Each row was made from one small tree. The marks that hang from a mark follow it in brackets, in alphabetical order. Every link used is in the known rows. Write each row's tree.
Known rows:
Q(R): [-24  -7  -3  -1   4  -9   5   4  -2   3   9   6   1  -3   5   5   3   2
  10   0  -1   0   5]
S(R): [ 21  -5  -2   6   2   2 -13   3  -8  -4  17  -7  -5   2   3   4   1  -5
   6  -9  -6   0   1]
K(U): [  2   6  -8  -7   7   0  -4  -3  -1  14   8 -20   1  -7  -1  -5  -7  -1
   0   1  -4   8 -17]
K(U(Z(R(Q S)))): [  0  -7   7  -2   6  -4   0   5  -3  17  13 -21   1  -9  -2 -12 -13  -3
  14 -19 -17  -5 -38]
R(S): [-15   0  26  -4   4  -6   2   6  -1   2   9 -10   3   5   7  -3  -2   2
   2  -8   8  -3  -3]
U(Z(Q(E R(S)))): [-20 -14   3  -4 -17   5   8  15   7   6  10   3   4  -7  -7 -11   3  10
  12 -15  -9 -11 -28]
Z(Q R): [ -9 -17  -6   6  -2  10   2   1  -7  -2   4   9   8  -5  19  -3  -5   8
   0  11 -30 -12 -27]
U(Z(Q)): [  3 -10  -3  -1 -12  15   5   4   6   2  -1   2   8  -5  -7  -1   0   7
   2 -10 -11 -19 -27]
S(R(Q(E) Z(U))): [ 34  -7  13  27   3  25 -24  15  -6   3  19   3 -11   0  22 -10   5   4
  17 -36  -4   0 -18]
E(F(V) U(Z(Q))): [ -7  -3 -10   2 -18   9   3   0   6   0  -1  66   7 -28  -6   3   7  16
   0  -7 -20 -23 -23]
K(U(Z(Q R(S)))): [ -8 -10   1  -5   1   4   4   3  -2  16  16 -18   9  -9   0 -10 -12   3
   6  -8 -21 -10 -45]
Q(E R(S Z(U))): [-33  -7  22  13   1   1   1  19   1   9  23  11  -1   2  16 -17   8   8
  15 -21   9   4 -11]
K(U(Z(R(Q)))): [  7  -8  -6  -1   3  -1  -1   1  -2  16   9 -17   0 -11  -6 -11 -11  -4
  13 -15 -21  -3 -35]
E(F U(Z(Q))): [  0  -2  -3   2 -22  12 -15  -3   7   4  -2  66   7  -8  -4  13   6  15
  -1  -5 -12 -23 -22]
E(F U(Z)): [  2   2  -3   4 -19   1 -14  -4   6   4  -1  65   3  -4 -13  12   6   7
   2  -9  -5 -17 -10]
R(Q S Z): [  0   0  47   7   6  16 -10  13  -3   8  10  -8   2   7  39  -3  -4  11
  15 -40  -1  -8 -11]
R(Z(Q)): [ -1  -3   9   5  -4  28  -4   4   0   3   6   4  12   4  30   5   0  15
  -2 -12 -14  -9 -15]
Z(Q U): [ -1  -6   7  20   7  28  -1   4   3   2   2  14   6  -8  15  -2   5  12
  -9   3   6 -17 -36]
U(Z): [  4  -6  -3   1  -8   1   5   3   5   2   0   0   3  -2 -19  -2   0  -4
   6 -14  -3 -11 -12]
Z(R): [ -7 -12  -5   7   2  -9   3  -1  -9  -2   4   6   1   0   6  -6  -5  -4
   5   6 -20  -3  -8]
E(F): [  3  -1   4  -4  -4   5 -12  -3   3   1  -1  35   4  -2   2   8  14   6
  -1   3  10  -5   0]
E(F U(Z(R))): [ -2  -6  -6   7 -16  -5 -12  -4   0   2   2  69   3  -5 -10   9   3   4
   5  -5 -18 -19 -15]
R(Q Z): [ 15   1  21  11   2  22 -12   7  -3   5  -1   1  -1   2  32   1  -2   9
  13 -31  -9  -5  -8]
K(U(Z)): [  5   1 -10  -6   1   0   2   0   3  16   9 -20   3  -9 -16  -6  -8  -4
   5 -11  -6  -1 -26]
E(F(V) U): [ -9   4  -6   3  -8  -3  -1  -3   1  -1  -1  63   0 -23  -1   3   7  11
  -2   2 -11  -8  -1]
S(R(Q(E(U)) Z)): [ 31  -2   6  17  -9  16 -27  12  -7   2  17  12 -12   2  21  -5  -1   6
  19 -35 -21   4  -8]

Write each row's tree:
[ -4  -1 -11   2 -23  14  -6   5   5   1  -2  26  -2  -8   5  -9  -1  17
  -3   3 -20   1 -22] | Z(Q(E(U)))
[  1  -1  53  24  15  25 -10  16  -2  11  11   0   1   4  41  -6   0  10
  12 -42  11 -14 -25] | R(Q S Z(U))
[ 32  -6   0   7  -5   7 -22  10  -6  -1  12  -6 -16  -4   5 -10   3   1
  17 -23 -10   7  -8] | S(R(Q(E)))
[-21  -8   1  16  -2   5  -1  14   2   8  16  18  -4  -3  10 -13  10   6
  13 -15   3   6  -8] | Q(E R(Z(U)))
[-19 -18  23  25  12  15   4   8  -7   2  14  12   9  -5  27 -10  -1   9
  -2   3  -9 -22 -46] | Z(Q R(S) U)
[-37  -1  13   6 -14  -8  -3  16   0   9  21  27  -3   2  15 -10  -1  13
  17 -21 -11   8  -1] | Q(E(U) R(S Z))
[ 22  -8   9  24   7  31 -17   8  -7   0  23   4   5   2  28   5   4   6
   3 -20  -6 -13 -22] | S(R(Z(Q U)))
[  4  -2 -10  -8  -3  12   1   0   5  16   8 -17   7 -12  -7  -5  -7   5
   1  -7 -13  -6 -39] | K(U(Z(Q)))
[ 32  -3   1   9 -12   8 -32   7  -5   0  11  27 -16  -5   6  -3   6   6
  15 -21 -11   3  -8] | S(R(Q(E(F U))))
[-28 -12   9  -8 -13   8  -6  12   4   5  12  26   6  -8  15  -7  12  20
   6   2  -2  -3 -20] | Z(Q(E(F) R(S)))
[-28 -12  14  15   2  16   2  17   4   7  15  15   2 -10  15 -15   9  16
   4  -3   8  -7 -36] | Z(Q(E R(S)) U)
[ -5 -14  28  27  10   2  -5  14  -6   5  10  11  -9  -7  15 -25  -1   1
  14 -16  -3  -7 -35] | Z(R(Q(E) S) U)
[-36  -2   9  -3 -17 -16 -10  11   3   7  16  54  -5  -5   1  -6  11  13
  13  -6   2   6  -1] | Q(E(F U) R(S))
[-14  -8   2  10 -15  -1   2   4  -1   3   7  31   6  -4   2   1 -11   8
   4  -8 -30 -20 -29] | E(U(Z(Q R(S))))
[ 32  -5  14  14   4  20 -23   8 -10   1  17  -5  -5   3  29   5   0   3
  17 -34 -13  -5  -6] | S(R(Q Z))
[ -4  -9  -6   7 -20   6 -12  -3   2   3   1  70   7  -8  -1   9   3  12
   2  -1 -25 -25 -28] | E(F U(Z(Q R)))
[-16  -6   2 -10   2   4   5   6   4  19  17 -19   9 -11  -1  -3  -7   7
   8 -11 -10  -7 -38] | K(U(Z(Q(R(S)))))
[ -8  -5 -15  -9  -7   6   2   6   6  17  13 -13   4 -15 -10 -11  -5   7
   8  -9 -14   1 -37] | K(U(Z(Q(E R))))
[-21  -7  -3   3  -9   0  -1  12   1   6  14  10  -3   0  10 -12   7   7
  16 -14  -7  11   3] | Q(E R(Z))
[  4 -10  -9  -2 -21  14   3   8   9   3   0   4   3  -8 -14 -13   3   9
   4 -11 -13 -10 -29] | U(Z(Q(E)))
[ 32  -6  -3  12 -14   6 -22  11  -3   0  12  10 -16  -6  -4  -8  -1   2
  20 -30 -18   0 -13] | S(R(Q(E(U(Z)))))
[-33  -6  30  15  16   3   4  14  -4   8  23   7   7   4  27   3   4   7
  11 -20  11 -10  -8] | Q(R(S Z(U)))
[-30 -11  14  -5   1   7   5  10   0   3  13   2  10  -4  23   5   1  15
   5   0  -7 -10 -18] | Z(Q(R(S)))
[  2  -7   3  16  -7  29 -11   7   8   4   2  38   2 -11   8 -12  16  17
  -7   4  10  -9 -38] | Z(Q(E(F)) U)
[-12   0  41  20  14  16  -1  10  -2   7  18   2   9   9  27  -4   2   5
   2 -25  16 -12 -16] | R(S Z(U))
[-19 -14   8  -3  -7   6  10  10   5   5  11   1  10  -5   0   1   0  10
   9 -14  -9 -20 -26] | U(Z(Q(R(S))))
[ -1   0   3   6 -20  27 -15   4   3   4   5  40   8   0  24  -2   5  21
   0 -13 -16  -5 -18] | R(Z(Q(E(F U))))
[-25  -1  -7   9 -17  -4  -5  11   1   7  13  35  -5  -1   9  -7   1  11
  15 -15 -17  10   2] | Q(E(U) R(Z))
[ -5  -1  -8   3 -15  -3   3  -1   5   1  -1  63   2 -26 -15   2   7   8
   3 -10 -14 -17 -10] | E(F(V) U(Z))
[  0 -10 -13  -3  -1   6   3   0   0  14  12 -14   8 -12  -4  -8 -11   2
   4  -3 -25  -8 -44] | K(U(Z(Q R)))
[ -1   4  -9   1 -25  -2 -17   0   6   2  -1  55  -8  -5 -10 -10   8  10
   2   0  -4   8  -3] | Q(E(F U))
